Each row was made from one path, in order. Every step used is in the known rows, and no mark comes twice. Write each row's path.
In the rows, zero is written as 128.
Known rows
B-R-N-A-U-T: [157 125 124 143 136 150 153 157 126 123  73 130 104 152 192 124 101 133
  76 149 147 126 133 111  85 101 138 112 108 134 105  88 142 147]
R-J-W: [133 138 106 109 140 120 168 129 143 148  85 170 129 124 100 115 119 130
 159 121  99 135 118 118 151 178 137 169 122 121 143 137 118 145]
N-R-P: [105 128 161 111 101 140 150 130 122 122 112 138 130 101 115 112 133 157
 102 120 156 137 127 177 137 138 103 147 129 109 100 160 102 113]
T-D: [121 133 118 137 105 113 131 125 122 112 159 117 144 129 150 150 128 116
 147 134 139 127 129 113 123 129 131 143 124 128 131 127 123 114]
T-D-R-N-A: [145 147 154 140  86  40 189 153 123 109 156 132 109 123 203 127 137 132
  77 163 148 112 138 125 118  86 141 110 120 106 113  70 157 144]
D-H-N-A-U: [137 126 136 149 174 118 100 105 133 118 141 125 134 136 162 137 133 117
 140  83 105 134 140 157 111 161 113  81 145 161 105  95 142  99]
P-R-N-A-U: [153 128 156 140 126 107 201 147 140 124 135 122 123 142 146 121 134 138
  98 139 144 114 137 129 116 106 143  94 103 105 106  66 117 149]
H-N-A: [129 151 157 137 139 108 122 109 134 126 111 153 102 130 151 137 135 135
 120 104 104 123 139 147 122 171 112 111 134 145 126 106 136  97]
W-J-R-U-T-D: [116 140 119 116 166 150  47 149 107 113 201 103 107 136 136 150  95 130
 152 169 145 111 115 117 135  88 144 172 109 123 143 200 123 126]
B-R-N-A: [141 150 146 134  98 135 144 138 127 125  82 155 123 126 137 128 116 146
  69 156 143 138 144 124 105 150 133  99  98 127  88  65 163 130]
T-D-H: [124 132 115 132 104 115  92 113 117  99 197 110 168 118 131 144 123 126
 174 120 154 117 134 132 126 137 132 132 122 139 122 116 157 117]
A-N-R-D-H: [112 152 121 114 104 143  80 129 137 107 173 111 154  56  98 109 149 156
 140 121 159 176 134 136 135 146  77 107 129 168 115  87 193 105]
B-R-U-A-N: [107  80 117 131 144 165 110 135 132 155  73 128 131 144  19 119 137 120
 107 147 106 179 136  79 134 117 121  88 144 154 132 139 161 111]
N-A-U-R: [151  92 127 147 173 102 162 154 146 131 141 120 100 141 173 127 147 119
 105 142 133 124 122 149 108 110 137 100 129 130 117 101  81 123]
N-R: [125 141 134 116  95 153 138 123 131 128 102 133 132 115 150 114 138 153
 116 120 148 141 132 142 137 151 103 134 130 129 103 129 116 110]
B-R-J-W: [122 133  98 123 124 157 148 120 133 157  58 174 137 132  91 121 126 117
 129 142  85 150 119 113 135 177 141 165 105 131 127 132 129 145]
D-R: [138 119 134 136  88 120 174 114 129 137 106 125 126 107 184 113 144 123
 109 109 119 121 138 145 131 109 134 114 133 117 134 125 130 142]
P-R-U-A: [122  87 134 130 130 136 157 122 127 137 115 124 147 159  31 113 140 136
 136 142 123 120 128 115 160 114 134 100 132 103 132 133 130 129]
R-U: [127 107 129 122 158 139  98 112 131 112  87 137 141 130  87 129 118 135
 136 133 128 142 134 120 138 121 127 106 129 137 114 140 138 120]
T-D-R-N: [139 144 136 144  63  69 184 129 121 116 136 123 136 122 196 134 139 114
  92 141 142 114 137 112 122  85 140 132 131 100 132  95 143 153]
N-A-U-T-D: [142 113 112 142 164 101 148 172 125 100 171 102  97 160 213 140 112 120
 140 151 150 112 119 116  98  88 137 138 124 140 128 122 118 124]
T-D-H-N-R: [107 164 128 139  93 116  73  93 113 105 175 124 156 133 155 142 154 129
 143 107 135 124 132 149 132 153  92 145 141 153 117 122 150  86]
A-N: [124 125 136 117 121 135 138 131 145 139 130 124 118  96 105 123 134 145
 144 101 130 145 141 109 129 133 121 130 127 151 160 126 138 121]
A-N-R-J-W: [117 145 114  91 134 122 163 154 153 156 102 162 105 111  87  93 149 155
 139 129 113 163 118 111 159 161 110 179 123 144 152 141 126 135]
R-N-A-U-T-D: [155 133 123 139 148  81 168 175 126  98 152 115 101 158 211 138 101 128
 114 157 168 105 126  98  95  78 140 137 124 123 123  93 129 143]
T-D-R: [126 123 124 147  81  89 166 125 119 119 158 112 134 121 196 135 152 110
 117 137 124 121 130 127 124  88 137 132 133 119 138 124 132 134]
H-D-T: [137 135 114 113  68 102 105  85 117 113 114 134 144 176 141 128 131 115
 136 107 143 129 132 155 131 150 126 113 123 128 130 131 122 170]
B-R-U-T: [127 100 111 127 146 180  73 120 117 111  63 137 125 147 108 125 107 139
 113 154 132 122 127 112 115  95 133 132 108 150 125 154 152 138]
U-T: [144 128 122 117 115 150 133 127 129 121 111 128 112 123 161 116 102 148
 150 109 151  92 130 126 124 124 130 160 122 129 158 142 126 138]
A-U-T-D: [136 108  96 145 143 128 142 146 123 110 149  95 126 154 204 146 113 106
 154 132 144 109 118  98 103  80 137 158 134 134 147 145 102 131]
B-R: [122 125 121 142  93 181 119 108 124 137  81 137 146 124 130 136 129 121
 109 129 119 146 137 123 114 152 131 120 109 141 114 123 134 119]
J-R-U-A: [110 129 138 117 153 152 106 118 126 151 122 121 124 158  49 131 114 125
 131 131 114 138 122  97 143 158 134 105 172 113 121 153 116 121]
W-J-R-D-H: [119 178 124 122 124 178  41 115 118 126 215 103 164  55 122 141 110 123
 161 120 135 154 130 161 138 176 115 113 113 128 108 124 165 107]
W-J: [139 120 124 123 122 168 124 136 127 143 129 131 143  94 141 128 115 127
 145 117 137 144 142 154 146 147 127 127 102 119 127 160 123 105]
W-J-R-U: [117 136 140 112 168 173  55 127 124 138 146 121 127 111  91 140 105 130
 135 140 122 147 130 136 147 142 137 123 116 123 114 181 118 113]
U-T-D: [131 133 109 128 108 118 128 139 116 104 161 114 118 138 178 138 110 133
 157 134 158  91 123 110 117 102 133 177 120 128 159 145 128 133]
U-R-J: [145 116 125 112 142 105 134 131 141 152 128 151 124 123  88 121 143 131
 144 124 116  87 110 147 134 130 157 147 135 102 140 129  61 152]
J-R-U-T-D: [109 148 126 117 158 125  61 128 113 100 180 106 104 156 126 152 100 135
 149 158 145  96 111  94 117  96 143 171 133 131 145 167 125 141]
W-J-R-N-A: [143 185 168 111 127 135 123 155 129 144 169 137 100 101 145 131  97 152
 103 143 150 128 140 144 131 167 140 120 102 102 105 113 129 126]
H-D: [132 133 130 122  88 110 133 101 119 124  85 133 144 139 136 145 138 109
 128 107 127 113 128 139 124 162 127 129 132 134 121 133 121 135]

Which path is each row?
[116 185 120 121  91 147  68  91 131 114 184 116 137 126 132 134 115 123
 141 125 135 165 125 133 127 165 113 109 131 122 126 102 132 157]
J-R-D-T
[ 98 156 174 113 117 144 128 110 121 137 157 124 118 105 100 141 108 135
 126 105 130 113 123 153 121 160 138 155 136 101 127 167  91 138]
J-R-P
[145  89 111 150 152 128 163 128 145 141 119 111 129 138 162 134 149 103
 122 118 128 119 122 133 113 102 135 121 139 126 136 129  68 131]
A-U-R
[163 124 147 131 131 110 198 163 136 115 136 118  98 149 173 111 115 152
 107 141 162  81 129 127 110  78 146 125  97 106 136  82 121 168]
P-R-N-A-U-T
[103 149 171 112 127 167 112 130 116 149 179 121 122  85 113 140 104 130
 128 112 132 129 128 179 138 154 137 154 112  93 125 201  90 121]
W-J-R-P
[108 117 138 105 174 163  93 156 132 171 165 111 110 119  29 123 118 127
 139 135 114 166 133 101 159 133 129 111 148 127 153 183 130 109]
W-J-R-U-A-N
[120 125 131  89 128 130 159 165 143 178 112 141 113 125  43  91 152 152
 139 113 114 148 119 108 157 157 117 134 170 116 136 136 100 122]
U-A-N-R-J
[151 102 104 130 203  79 192 163 155 152 120 157  93 151 134 113 145 113
 128 154 100 127 104 139 130 135 149 142 122 123 130 116  75 147]
N-A-U-R-J-W
[126 146 135 138 115 136  82  72 126 122 125 137 155 115 127 137 129 127
 161  67 111 112 144 152 129 173 113 118 141 151 137 118 154 105]
D-H-N
[124 108 129 120 115 134 170 144 143 164 118 121 119 121  74 112 135 132
 141 104 126 149 140  92 142 147 118 114 157 133 167 130 135 114]
U-A-N
[156 127 143 136 147 106 178 152 143 124  97 133 122 133 169 129 111 128
  97 127 143 142 140 118 107 132 132  86 131 122  94  76 126 131]
R-N-A-U
[141  98 126 117 117  84 122 110 109 108  68 126 110 155 166 118 137 117
  99 136 127  84 119 141 128  63 137 129 136 134 141 163 148 174]
H-D-R-U-T
[113 151 125 148 108 106  75  82 116 105 178 123 161 129 141 158 136 115
 165  91 120 112 137 135 123 153 117 137 138 150 141 120 155  99]
T-D-H-N
[116  85 111 140 135 174 109 119 119 144  50 138 155 163  45 125 127 112
 103 152 109 164 131 101 136 137 127  85 145 131 104 138 146 109]
B-R-U-A
[116 102 120 137 141 175  77 107 122 120  61 140 151 139  80 136 124 126
 103 154 115 156 134 116 122 120 129  98 112 149  97 137 151 118]
B-R-U
[123 105 119 125 130 112  75 120 108  74 217 100 148 145  91 126 120 156
 179 159 170  69 121 132 137  55 147 152  91 131 150 135 168 152]
P-R-U-T-D-H
[112  83 141 120 139 128 155 138 139 146 135 115 128 143   4 107 152 144
 137 138 122 137 132  96 159  94 130 104 131 127 165 131 144 131]
P-R-U-A-N
[102 113 148 135 100 168 132 113 115 133  90 139 146 112  99 135 124 124
  96 126 126 138 132 160 112 138 131 134 109 119 109 153 123 124]
B-R-P
[108 180 129 145 102 142 102  95 130 117  88 141 142 100 153 137 157 121
 106 111 109 165 128 142 132 167  67 123 147 149 111 106 146  80]
H-N-R-D
[115 103  98 140 140 148  68 130 106  96 112 121 131 161 124 146 113 123
 120 182 141 121 120  97 109  70 137 149 106 150 128 154 155 129]
B-R-U-T-D
[119 107 164 130  93 106 184 119 121 132 116 130 126  93 156 112 138 127
  96 108 124 116 132 178 131  97 135 126 133  97 132 157 117 147]
D-R-P
[130 125 101 172 157 116  85  84 137 118 143 110 164 106 154 150 159  80
 138  94 105 136 122 152 109 127 100  96 155 154 133  91 127 105]
A-U-R-D-H-N
[111 112 136 104 152 138  94 139 141 120 104 128 116 115  75 107 148 162
 114 139 142 169 134 112 144 106 100 117 130 161 122 143 146 108]
A-N-R-U
[148 102 103 134 149  89 167 156 124 136 145 106 115 151 208 126 137  94
 142 133 105  89 103 116 112  48 165 156 150 105 147 150  80 175]
A-U-T-D-R-J
[117 120 129 110 101 143 171 155 141 160 115 121 114 123  86  95 153 151
 118 115 141 160 135 105 150 148  93 122 158 134 142 130 128 101]
U-A-N-R
[132 125 126 125 108  73 158 135 123 137 159 130 134 124 152 131 151 109
 137 138 100 107 114 129 133  96 159 141 143  99 130 127 102 155]
T-D-R-J
[117 119 133 115 167 174  91 138 120 163 137 119 131 136  58 131 107 121
 136 140 115 152 127 120 159 152 134 108 147 106 119 185 114 107]
W-J-R-U-A
[132 131 121 158 170  91 125 141 123 107 154 114  90 171 221 156 127 106
 133 124 115 106 122 118  96 101 121 146 139 152 147 125 115 106]
H-N-A-U-T-D
[128 130 121 120 123 168 109 117 127 154  77 155 145 126  82 132 131 123
 128 126  94 129 121 127 122 157 151 130 121 120 107 126 106 139]
B-R-J
[147 150 169 124  92  96 188 140 134 118 147 141 117 123 119 115 128 169
 102 147 158  97 142 140 130 126 142 113  87 100 118  62 142 148]
P-R-N-A
[139 124 102 117 145  95 176 130 149 155 107 169 113 128  98 111 142 125
 144 139 108 108 108 133 148 149 146 182 118 112 160 137  85 158]
U-R-J-W
[139 128 113 118 117  96 202 127 140 156  85 163 117 115 145  99 141 118
 129 124  86 125 119 132 153 134 145 158 128 110 150 137 126 167]
D-R-J-W
[129 135 120 115 118 121 191 123 141 149 121 160 132 128  75 110 142 136
 162 132 102 110 116 128 160 153 150 179  94 103 156 127 110 166]
P-R-J-W
[130 128 101 156 147 121  89 103 116 102 167  98 143 154 198 153 121  99
 173  88 124  96 125 121 103 103 122 150 149 155 159 139 132 117]
A-U-T-D-H-N
[166 125 133 127 154 110 173 163 136 115  99 127  94 142 196 116  94 146
 106 130 161 106 134 113 101 103 135 119 124 123 122  94 127 149]
R-N-A-U-T
[119 101 123 116 140 147 130 136 125 135  73 135 139 154  65 104 135 141
 109 144 140 161 126 118 159 135  99 100 163 121  95 147 128 100]
N-R-U-A
[109 196 134 137 128 167  26  82 117 131 194 117 159  67 130 157 122 108
 156  91 102 148 133 161 134 192 102 119 130 141 126 130 165  91]
W-J-R-D-H-N
[130 145 124 159 173 115  84 106 135 101 146 118 153 104 159 147 135 102
 138 100 101 162 132 153 106 163  93  64 147 167  95  69 173  86]
R-D-H-N-A-U
